Every row comes from one small tree of marks. Brackets hold a mark, then the marks that hang from it, in the order of their numbers. Every link used is in the known rows. Which tree was each row made from?
In the rows, 128 means zero.
Known rows:
{z_59 {z_623 z_687}}: [ 37 122 135 133 155 127 143  99 147 133 125 105 156 121 137 123 137 196
 109 113 130  89  98 118]
{z_492 z_526 {z_687 z_300}}: [ 94 113 131 137 171 103 153 133 156 161 125 142  87 115 139 116 206 160
 122  79 135 136 104 127]
{z_623 {z_687 {z_453 {z_763 {z_302 z_526}}}}}: [118 126 134 117 136 113 110 143 121 100 170 156 167 123 100 135 102  81
 103 147 109 112 104 136]
{z_763 z_300 {z_302 z_526} {z_623 z_687}}: [138 109 173 133 125 121 144 109  80  86 121 125 139 162 100 179 125 101
 111 170 124 135 124 154]
{z_300 z_763}: [ 79 129  99 124 157 134 138 123 161 136 143 125 107  86 150 114 133 142
 144 166 116 105 115 102]
{z_687 {z_300 z_763} z_302 z_623}: [100 177 139 120 178 137 125 128 196 231  93 106 124 103 146  94  82 130
  92 137 134 148 116 115]
{z_492 z_526 {z_687 {z_453 z_763}}}: [123 111  84 131 138 104 125 144 148 136 160 161 117  91 149 102 202 131
 126  95 121 120 105 117]
{z_763 z_300 {z_623 z_687}}: [106 104 150 149 115 130 143  96 105  96 126 104 155 136 125 150 137 139
 126 153 136 123 128 129]
{z_763 z_300 {z_492 {z_526 z_302} z_687}}: [146  95 141 161 136 117 185  93  90 106 114 130  76 145 139 111 200 183
 153 116 124 119 123 152]
{z_623 {z_687 z_300 z_302}}: [ 67 154 184 143 141 137 125 123 166 167 127 102 168 121 126 100 114 142
 109 111 139 123 108 124]
{z_300 {z_763 z_492 {z_623 {z_687 z_302 z_453}}}}: [147 171 154 125  97 149 116 120  99 193 110 112 140  78 126 123 132 102
 155 144 142 137  94 170]
{z_59 {z_623 {z_687 z_300}}}: [ 52 130 143 124 169 127 147 110 168 147 117 107 143 131 134 125 124 196
  90  90 146 106 108 121]
{z_763 {z_492 z_687} z_623}: [144 108 134 143 108 137 152 120 102 110 111 111 102 130 121 148 173 157
 175 112 133 134 125 151]
{z_453 z_763}: [ 84 116  87 128 130 135 116 132 159  79 153 138 139 118 140 114 104 145
 141 146 113 105 140  75]
{z_453 {z_763 z_300 z_492 {z_623 {z_687 z_302}}}}: [170 130 153 159  81 159 103 110  90  84 109 117 153 145 119 138 105 111
 161 149 147 127 142 134]
{z_453 {z_763 z_300 {z_492 z_526 {z_687 z_623}}}}: [172 102 102 160 152 116 130 101 123 137  99 147  86 148 141 128 166 135
 137 113 129 140 130 143]
{z_453 {z_763 z_300 z_302 {z_492 z_526}}}: [175  96 117 139 108 133 117 131  83  75 130 156  86 170 137 136 135 113
 171 135 113 122 163 110]
{z_453 {z_763 z_300 z_492 z_623}}: [175  99  90 138  92 149 114 119  98  52 124 132 107 157 132 154 101 126
 173 153 136 128 177 113]
{z_623 {z_687 z_300 z_302 {z_453 z_763}}}: [110 157 140 131 128 132  95 144 178 153 148 126 185 106 124  88 100 108
  97 108 142 130 114 120]
{z_492 z_526}: [ 53 118 116 124 143 115 139 122 128 144 138 134 104 112 146 117 166 166
 143 124 112 114 116 102]
{z_763 z_300 {z_623 {z_687 z_453}}}: [121 112 132 136 106 116 137 102 111 124 139 101 162 127 122 139 146 120
 115 143 137 133 131 147]
{z_687 z_300 z_302}: [ 79 157 142 127 140 133 127 140 177 158 129 100 136 128 137  97 102 149
 128 111 138 129 140 107]
{z_623 {z_687 z_302}}: [ 57 150 174 152 125 139 125 113 141 148 134  95 183 111 128 102 128 145
 132 135 125 109  98 121]
{z_453 {z_763 z_300}}: [117 101  80 142 131 132 115 121 156  54 158 128 132 143 145 121 106 133
 138 158 121 102 165  84]
{z_763 z_300 z_302 z_492}: [159 101 139 143 111 136 142 121  97  86 133 104 105 182 130 137 120 125
 174 151 114 114 178 137]

Which tree is each row?
[153 151 103 115 120 120 112 157 136 124 142 142 139  98 123 130 144  98
 112 116 137 142 115 151] | {z_492 {z_687 {z_302 z_526} {z_453 {z_763 z_623}}}}
[125 133 172 111 148 132 139 124  91 127 120 152 123 104 105 172 132  96
 114 176 116 127  76 144] | {z_300 {z_763 {z_302 z_526} {z_623 z_687}}}
[204  95 125 132  84 135 118 134  51  74 108 161  86 173 127 161 139 112
 172 140 118 142 164 109] | {z_453 {z_763 z_300 z_302 {z_492 z_526} z_623}}
[ 99 127 120 125 139 121 107 134 172 129 157 138 166 107 124 109 107 116
  96 113 138 125 116 115] | {z_623 {z_687 z_300 {z_453 z_763}}}
[158 121 139 124 104 116 178 115  68 150 103 142  89 106 123 119 203 178
 143  91 126 143 102 164] | {z_763 {z_492 {z_526 z_302} {z_687 z_453}} z_623}
[121 141 153 105 177 113 131 140 150 175 144 147 122 101 108 136 123  77
  85 148 126 133  85 162] | {z_623 {z_687 {z_300 {z_763 {z_302 z_526}}} z_453}}
[182 118 116 102  76 128 113 156  56 122 121 170 105 135 124 143 142 105
 161 111 115 149 146 120] | {z_687 {z_453 {z_763 z_302 {z_492 z_526} z_623}}}
[147 128 132 123 109 138 113 130 107 114 130 134 155 148 119 126 109 142
 132 101 123 105 124 135] | {z_59 {z_623 {z_687 {z_453 {z_763 z_302 z_492}}}}}
[138 131 100 124 176 109 147 144 196 179 148 127  99  79 145 101 177 118
 111 109 142 132 105 145] | {z_492 {z_687 {z_300 z_763} z_453}}
[ 53 169 129 117 153 119 124 124 154 180 131 105 158 104 132 114 122 148
  87 114 139 103  90 169] | {z_59 {z_623 {z_687 {z_302 z_526} z_453}}}
[110 190 111  92 189 119 118 143 200 252 110 122 110  87 135 108  74  94
  67 140 141 158 107 163] | {z_687 {z_300 z_763} {z_302 z_526} z_453 z_623}
[159 108  67 122  94 124 113 132 128  78 148 130 139 131 140 134 111 111
 129 146 133 132 173 104] | {z_687 {z_453 {z_763 z_300 z_623}}}
[187 103 149 135  84 141 145 122  65  80 111 103 105 184 120 163 122 122
 177 147 123 138 179 136] | {z_763 z_300 z_302 z_492 z_623}
[162 126 113  97  84 132 119 160 103  95 146 141 156 132 119 132 106 104
 131 130 110 141 152  93] | {z_687 {z_453 {z_763 z_302 z_623}}}
[ 92 145 110 108 158 106 132 129 186 212 121 104 138 125 133 105  88 143
  81 108 134 154 143 132] | {z_687 z_300 z_453 z_623}
[219 109 152 130 111 144 131 156 106  85 105 149 103 163 108 156 134 118
 153  92 137 154 149 126] | {z_453 {z_763 z_302 {z_492 {z_687 z_300}} z_623}}
[166 160 134 133 142 145 135 132 113 150 101 132  72  93 126 155 161 110
 162 143 140 137  91 184] | {z_300 {z_763 {z_492 {z_687 {z_302 z_526}}} z_623}}
[148 117 131 112  97 143 123 149 102  69 131 145 145 143 119 141 102 124
 141 142 109 131 147  72] | {z_453 {z_763 z_302 z_623}}
[157 104 144 128 101 131 150 128  93  83 125 108 130 169 122 152 123 122
 142 152 118 136 171 106] | {z_763 z_300 z_302 z_623}
[ 90 139 147 150 139 118 145 132 139 174 126 124 117 106 150  93 206 155
 145  91 125 122  95 130] | {z_492 z_526 {z_687 z_302}}
[ 82 170 152 122 156 131 129 125 189 212  98  91 147 137 135  96  76 148
  92 108 131 146 139 118] | {z_687 z_300 z_302 z_623}
[156 161  94 107  92 141  90 153 106 124 132 139 118 116 118 145  85  94
 148 134 135 141 146 155] | {z_687 {z_302 z_526} {z_453 {z_763 z_492 z_623}}}
[ 89 132 101 112 155 122 115 136 179 138 136 133 159 115 133 112 106 159
  74  84 144 109 115 113] | {z_59 {z_623 {z_687 z_300 {z_453 z_763}}}}
[151 121 171 142 150 115 153 115  95 189  88 134  94 154 121 129 182 145
 142  94 107 143 103 160] | {z_763 z_302 {z_492 z_526 {z_687 z_623}}}
[101 164 132 118 148 120  90 147 174 153 150 142 165 104 115 112  86  90
  79 123 147 133 102 148] | {z_623 {z_687 z_300 {z_302 z_526} {z_453 z_763}}}
[165 123  72 129 119 125 104 109 142 134 125 117 128 147 134 118  77 111
 131 144 126 134 171 139] | {z_687 {z_453 {z_763 z_300 z_492}} z_623}
[178  99 119 127  93 139 127 135 100  44 135 139 137 168 123 149 104 105
 140 160 120 131 173  83] | {z_453 {z_763 z_300 z_302 z_623}}
[176 104 110 111 118 129 121 141  96  41 135 155 114 165 114 172  95  92
 127 172 118 131 160 110] | {z_453 {z_763 z_300 {z_302 z_526} z_623}}
